What can hang from each mark
W: A C H
H: W Z
S: K L Z
Z: H S
L: S
P: A
A: P
K: S

Each row was made from one small tree. The marks that hang from a mark follow it in brackets, in alphabetical order. Every link used is in the known rows. Write each row's tree.
Known rows
L[S[K Z]]: [ 26   1   9  -3  25  -1 -21  11 -44   8 -13   5  34  -3 -23  -8 -65   3
 -10  -5  55   3 -26 -19 -26   2  -8   2   0 -12   8  14   0   6 -23  36
  -3 -17   6  13  40   6  -7   3  20 -19 -19 -20]
Z[H[W] S[K L]]: [ 21 -10  27   4 -14 -16  22  -5  58 -10   0  -2  -4  13   3  31  17  18
  10   3 -62  -3  19  38  -6 -19  22   0   5  28  40  -7 -10  17  -2 -23
  -1 -15  -3  -3  -3 -15  13  -9   1 -11  14 -11]
L[S[K]]: [ 17  -9   8  -4  21  -6 -14  16 -41   9 -17   6  25  -8 -13   5 -44   7
  -6   2  48   5 -49   4 -22  16  -6  10 -18 -15 -15  -9   1  -5 -23 -30
   3 -14   1   4  40  11  -6   5  22 -16 -18 -13]
W[C H]: [  7   4  -2 -11 -41  37 -10   5   2   3  38  -7 -11  13  40 -29   5  -8
   3   9  -9 -18 -20  20  -9   1 -21  12 -23 -25 -15  30   7 -43  -3  -1
 -17  15  -7  -9   6 -17  -3   2  -3   3 -16  -5]
S[Z[H]]: [  2  -2   7   5 -18  12 -22   7  -4  -1  25  -9   9 -12  -7 -10  39  21
 -30 -10 -28   1  50  -1 -14   5  -7  -5  14  -4   2  10  -4   4 -11  64
  -6  19   8  10  16 -10   5   1  -5  16 -43  13]
L[S[Z[H[W]]]]: [ -4   2  19   7  20   6 -24  -5  -5  21   8 -17   2  18 -17   3  27  10
  14  -6  43  -8  28  -4 -14  -3 -15  -5  31  10 -29  -5 -13   1 -25   9
  12   9   7  16 -22  37   3   1   6   3 -10  24]
Z[H]: [ -2  -8  -4   4  -7   4 -16   6  -1   6  19  -4   0 -20  13   1  59  18
 -28  -3 -28  -2  22  21 -10  20 -14  -6   0  -9 -16  -5  -2 -14 -11  -4
   2  18  -1   1  13   0   0  -3   0  22 -43  17]
K[S[L Z[H]]]: [  1  -6 -19  -2  33   2 -29   0  24 -15   0  -8  15  -5 -10 -29  60   9
 -53  -6   7   0  67   6  15 -14  41 -20  -6  20  25   8  -6  22  -1  51
  -3   4   1   7   9 -15  21 -19 -12   2 -42   5]
H[W[A] Z[S]]: [-29  -2  -6  11  21 -32  59  -5 -23  -1 -43  10  -5  -9   3  48 -46   4
  43   3  -9   9 -37 -49  14  -4   5   1  -2   2 -38 -28   0   3  29 -46
  24   2  13 -10 -35  22 -13   8   9  16  67  16]
K[S[L Z[H[W]]]]: [ -6   0  -1   2  39   5 -21  -9  32  -4  -7 -14  -7  24  -7 -25  38  17
 -27  -8  12  -6  68   4  19   1  37 -18  11  24  10  -7  -8  -4  -7  20
   2  18  -1   8 -25  -8  14 -23 -13   6  -5   8]
P[A]: [-10   4 -38  -8  20   6   7   9 -34   4 -30  -4  12 -23 -15 -24 -32  24
 -18   9 -19   1 -71   3  -9  14  24  -5 -24 -30  13  -9  12  -7  10  -7
   2  19  10 -10  26  13  -7  -5   2  12   1  10]
K[S]: [ -6  -2 -34  -9  68  16   0  17 -25   0 -25  -6   6 -32   5 -10 -14   7
 -45   0   6  -1 -19 -21  15  32   7 -11 -30 -15 -27 -15   4 -28   7 -15
   5  23  -1   4  20   7  -4 -26   1  21 -20   6]
Z[S]: [ -7   0 -11 -10   5   5  43  12 -11  -4 -14   7   6 -30   7  17 -33  -1
 -20   6 -68  -1 -34 -14  -3  -7  13  -5 -15 -16 -12  -6  -1 -12  12  -7
   3  -2   3  -5  23   8   0  -1  10  22 -14   4]
Z[H S[K]]: [ 32 -18  19   1 -19  -1  23   9  15  -9  12   6  11 -16  -3  50  40  -1
 -17  -1 -64   1  -3  16 -17  -2 -13   5  -6   5  25  -4  -3  -1   2  15
  -8  -3  -4  -1  40 -11   2   7   9   7 -29 -12]
W[A C H]: [  5   1 -33  -2 -33  18 -13   5  -8  12  20   3 -26  12  21  -4  -4  -3
  24  11  24 -16  -6   3  -3 -11 -21  12 -17 -30 -19  26   7 -15   2  13
 -16  12  -2 -18 -19   5  -5  13   1   9  -4  -4]
Z[H S[K L]]: [ 26 -19   6  -2 -20 -14  14   5  43 -20   3  11  12  -9  -7  29  46  16
 -19   4 -59   2  10  39  -8 -21  36   3  -7  23  55   2  -8  36  -8   2
  -4 -26  -6  -9  36 -27  17  -1   1 -18 -20 -17]
L[S[K Z[H[W]]]]: [ 28   3  45   9  15  -1 -28  -6  -7  14   5 -13   8  32 -25  15  -1  11
  20  -7  57   0  32   2 -26  -1 -20   8  27  12  -1  -7 -10  -5 -38  23
   1   0   4  13   3  14   1   4  12 -14  -6  -2]
L[S]: [-10  -2 -14  -4  28   2 -12  19 -42  15 -15   3  19 -23   2  -9 -15   2
  -8   4  45  -1 -48  -1 -11   8   0  -4 -19 -18 -41 -12   0 -20 -13 -41
  15   5   4   3  24  33  -1   4  18  -2 -24  12]
S[L Z]: [-13   4 -28  -7   1  -4  -8   4   1 -15  -5   0  21 -16  -5 -53 -37  22
 -29  -3 -24   1  10   3  -1 -15  32 -15  -7  -5  21  18  -3  26  -5  33
  -6 -12   9   5  14 -18   7 -14  -6  -3 -17  -8]
K[S[Z[H[W]]]]: [  0  -1  14   3  51  14 -14  -4   2   5   2 -24   0  20   3  -3  16  15
 -21 -11   9  -3  57 -21  12  25  -1 -13   6  11 -18  -9  -5 -38  -5  36
   2  33  -2  16 -22   8  -1 -19  -4  22  -5  18]
S[K L Z[H[W]]]: [ 20   0  25   9 -13 -10 -23 -10  30  -6  12 -11   5  28  -7 -13  -5  28
  -1  -8 -13   5  51  30 -15  -3   9  -2  19  27  43  12  -5  29 -19  33
 -11  -9  -2   8  -4 -28   7 -12  -5  -8   5 -11]
H[W[A[P] C] Z]: [-35  18   0   1  -4  -6   5 -13 -25  20 -12  11 -17   6  20  -8 -29 -45
  45  -6  91  14 -49 -29  31  29 -35   3  20  -9 -51 -28  11  -8  19 -53
  11   2   2   3 -39  36 -20  15  -7  -6  61   9]
W[A[P] C H[Z]]: [-18   6 -18  -5 -26   4 -10  -6 -28  -2  20  13 -18   9  52 -18  -2 -24
  20  -4 111   6 -46  -5  21   5 -62   6   8 -24 -23  16  11  -1  26 -18
  -3  -2   2 -10 -18  11 -14  17  -1 -14   5  11]

Write each row's tree
[ 32  -7  25   7   2   0 -39   9 -16   4  12  -4  24   6 -24  13  29   5
 -20  -8  51   3  18  -2 -28 -10 -18   4  13   5  16   8  -7  13 -25  48
  -4 -16   4  14  37   5   5   8  12 -19 -48  -6] => L[S[K Z[H]]]
[-25  11   7   6   3 -18  45 -12  -7   5 -30  15 -24  -1  -7  32 -12 -42
  60  10 -19   5 -24 -55  17 -13  -4  16  -2   7 -33 -12   8  -7  26 -40
  15 -11   0 -10 -40  15 -12  16  -6  -4  71  -3] => H[W[A C] Z[S]]
[  0  24  38   3 -24  26 -23 -16  19  17  35 -14 -16  20 -11 -15  46 -34
  19  -2 -35  -7  48   1  -8   3 -22   7  21   6 -23  10   1 -14  -8  39
 -10  14  -8  12 -25  -4  -7   2 -14  -6   4   1] => S[Z[H[W[C]]]]
[-10  13  -9   3  -3   1   8  -6  -5  33  -5   2 -37   7 -13  -1 -27 -27
  43   9   2  -5 -12 -14   3  11   0  13  -3  -7 -40 -12   7 -24  -1 -26
  -4  21  -4  -6 -38  18 -12   7  -4   9  41 -12] => H[W[A C]]
[ 27  -5   5   5 -13  -5 -30   0  26 -19  20  -2  25   8 -16 -19  19  22
 -31  -7 -10   4  48  28 -17 -10  20  -6   8  17  65  21  -1  34 -19  57
 -12 -17   0   3  27 -37  16  -5  -3 -15 -34 -16] => S[K L Z[H]]
[ 20 -12  -4  -7  -5 -15  30  10  21 -24 -21  15  25 -19  -7   0 -44   9
 -17   6 -67   5 -25  19  -7 -18  37   1 -23   4  45   7  -2  19   3 -15
  -5 -35  -1  -7  40 -24   8  -9   7 -22   3 -27] => Z[S[K L]]
[  6  -6 -11   0  36  22 -26   5  -8  -2   7 -14  16 -13  -3   0  45   4
 -50 -11   7   2  47 -20   7  13   8 -15   2  -4   1  -1  -4 -14   1  65
  -4  24   0  12  11  -7   6 -10  -7  18 -50   7] => K[S[Z[H]]]
[ 15 -21   0  -5 -20 -20  23   6  14 -45  -4  15  21  15  37  -1 -42  33
   2   5 -18   8 -31  20   1 -19   0   7 -18  15  54  29  -3  19  16 -33
   3 -40  -2  -9  21 -44   5  -6   3 -18  12 -11] => W[H[Z[S[K L]]]]
[-23  20 -15  -5  -4   7   7 -11 -16  32   2   4 -22   1   8  -9 -30 -46
  28  -1  73  -1 -38  -8  18  27 -22   5  17 -23 -46 -27  10 -14   9 -27
 -12  21  -4  -3 -31  43 -12  13   1   2  37  -3] => H[W[A[P] C]]
[  5 -14   2  -3   3 -35  30   3   6 -33 -26  24  20 -16  12   0 -43  10
  -5   3 -49  16 -42  -2   6 -15  22   3 -14  15  46   0  -1  21   9 -38
  11 -50  -1  -4  33 -34   5  -7   3 -24  26 -20] => H[Z[S[K L]]]
[ -3   0  -4   1 -20  -1 -30   1  25 -10  20  -3  20  -6  -4 -38  58  15
 -33  -6 -31   0  54  25  -6 -20  21 -14  12  21  33  14  -7  35 -13  44
  -3  -6   2   2  11 -22  17  -7  -9  -5 -37   6] => S[L Z[H]]
[ -9   2  16  -6 -31  18 -13   0 -13 -15  19  -3  -8   7  45 -30   1   0
  16   6   2  -5 -23  -2   4   9 -37  16 -16  -9 -15  26  13 -46   8 -29
   4  -2 -10  -5  -2 -27  -8   4  -7 -10   2   8] => W[C H[Z]]
[-18   0 -11   5 -11  -3  41  -7  10  13   0   2 -22   6   7  60  23 -14
  19  -6  41   3 -14   5  15  -4 -26 -12  35  -3 -25 -31  -7   5  21 -13
   1  17   9  -7 -36  60  -4  15   9  11   2  27] => Z[H[W[A[P]]] S]
[ -5  -6  14 -11 -26  14  24   0  -2 -21  22   6  -5   3  41   4   8 -24
  23   9 -45  -2 -40 -13   7 -21 -28  19 -18  -9 -15  26   4 -25  28 -21
   7 -16  -5  -7   1 -18  -8  11  -6  -7   6   3] => W[C H[Z[S]]]
[-25  16  37   1   4  -4   3 -11  -5   7  -5   0 -20   5  18 -24 -18 -24
  41   4 -24   4 -27 -19  11  24 -25  12  -4  13 -44  -9  13 -50   0 -61
  18   1 -11   4 -22  -5 -19  -3  -8 -11  55   3] => H[W[C] Z]
[-30   1 -16  14  21 -29  12  -2 -39   8 -35   0 -16  -1  14   7 -53  23
  40  -1  31   9 -19 -42   9  22  -3   0   1  -2 -37 -20   3 -15   9 -56
  22  11  10  -2 -41  16 -20   5   2  28  55  18] => H[W[A] Z]
[ -6   2 -35  -9  56   8 -12   7  -1 -15 -28  -2  17 -16 -18 -56 -23  15
 -47  -3  16   1  16 -13  18   2  58 -19 -17   3  20   8  -1  15   8  44
  -2   5   0   6  13 -17   9 -32  -8   3 -14  -9] => K[S[L Z]]
[ 26  -1   7  19  -6 -14 -11  -8 -11  18  -4  -6 -14  23 -27  37 -16  20
  22 -11  25   0  56 -12 -18   6 -12   4  24   6  27   0  -3  20 -10  54
 -18   5   5   3 -22   1  -6   7   6  17  17  -6] => S[K Z[H[W[A]]]]
[ -6   9  24  -2 -34  10  18 -14  71   2  14  -2 -18  11 -13   9  78 -45
  25  12 -88 -13  20  34  11 -27  30   6   8  29   6  -6  -4  10   0 -26
   1  -9 -12  -5 -19 -10  17  -2 -20 -24  13  -5] => Z[H[W[C]] S[L]]
[-11  -3   2   3 -11  -7  30  -5  60  -6   2  -6 -11   6   6  21  47  14
  -1   5 -63  -6  20  39   6 -13  32 -10   4  23   8 -10 -13   9  -1 -38
   8   8   1  -5 -20   1  20  -5  -3   4   7  12] => Z[H[W] S[L]]
[ 24 -11  28   6 -11  -1  32  -1  24   1   6  -8 -10  14  -5  61  15   4
  11  -1 -60  -3   5  19 -12   3 -17  12   8  14   7 -15  -7 -17  -1 -12
  -5   8  -3   0   4   3   0   3  14   9   8  -4] => Z[H[W] S[K]]
[-16  16 -29  -9 -24  15  -5   3 -17  24   2  12  -8 -20  -1  -6  -4 -50
   3   0  81  -1 -43 -10  16  14 -25   1   8 -34 -32 -17  11   2  12   1
 -14  10  -2  -6   0  36 -11  15  -1 -10  -3  -6] => W[A[P] C]
[ 16   1  -9  -5   3 -13 -14   7  -4 -18  -6   4  33  -6 -20 -44 -62  25
 -24  -4 -14   7  11   6 -15  -5  28  -5 -10   0  53  23   1  36  -9  49
 -16 -22   1   8  37 -38   3 -15  -1 -16  -4 -29] => S[K L Z]
[-24  16   8   8   8 -15   3 -16 -23  11 -20   5 -32   5   4  -1 -24 -20
  55   4  20   7 -14 -37  14   9 -10  18   0  -2 -42 -16  13 -19  11 -45
  15  -4   1   0 -44  14 -19  11  -5  -1  67   1] => H[W[A C] Z]
[ -6  -9  -4  -2 -22  -5  19   5  45 -16   5   9   6 -20  -5  13  75   2
 -26   6 -72  -2  17  37   0 -25  38 -10  -4  19  27  -3 -11  24   4 -10
  10 -15   3 -10  18  -8  27  -1  -6  -1 -34   9] => Z[H S[L]]
[ -3   6 -32 -12 -34  22 -11   5 -17   6  28   8 -13  10  28 -12 -11 -19
  13   2  94  -7 -39  17  10   1 -50   0   4 -40 -16  16   8  -9  17   9
 -21  16   1 -14 -17  26  -5  17   1  -2 -15   2] => W[A[P] C H]
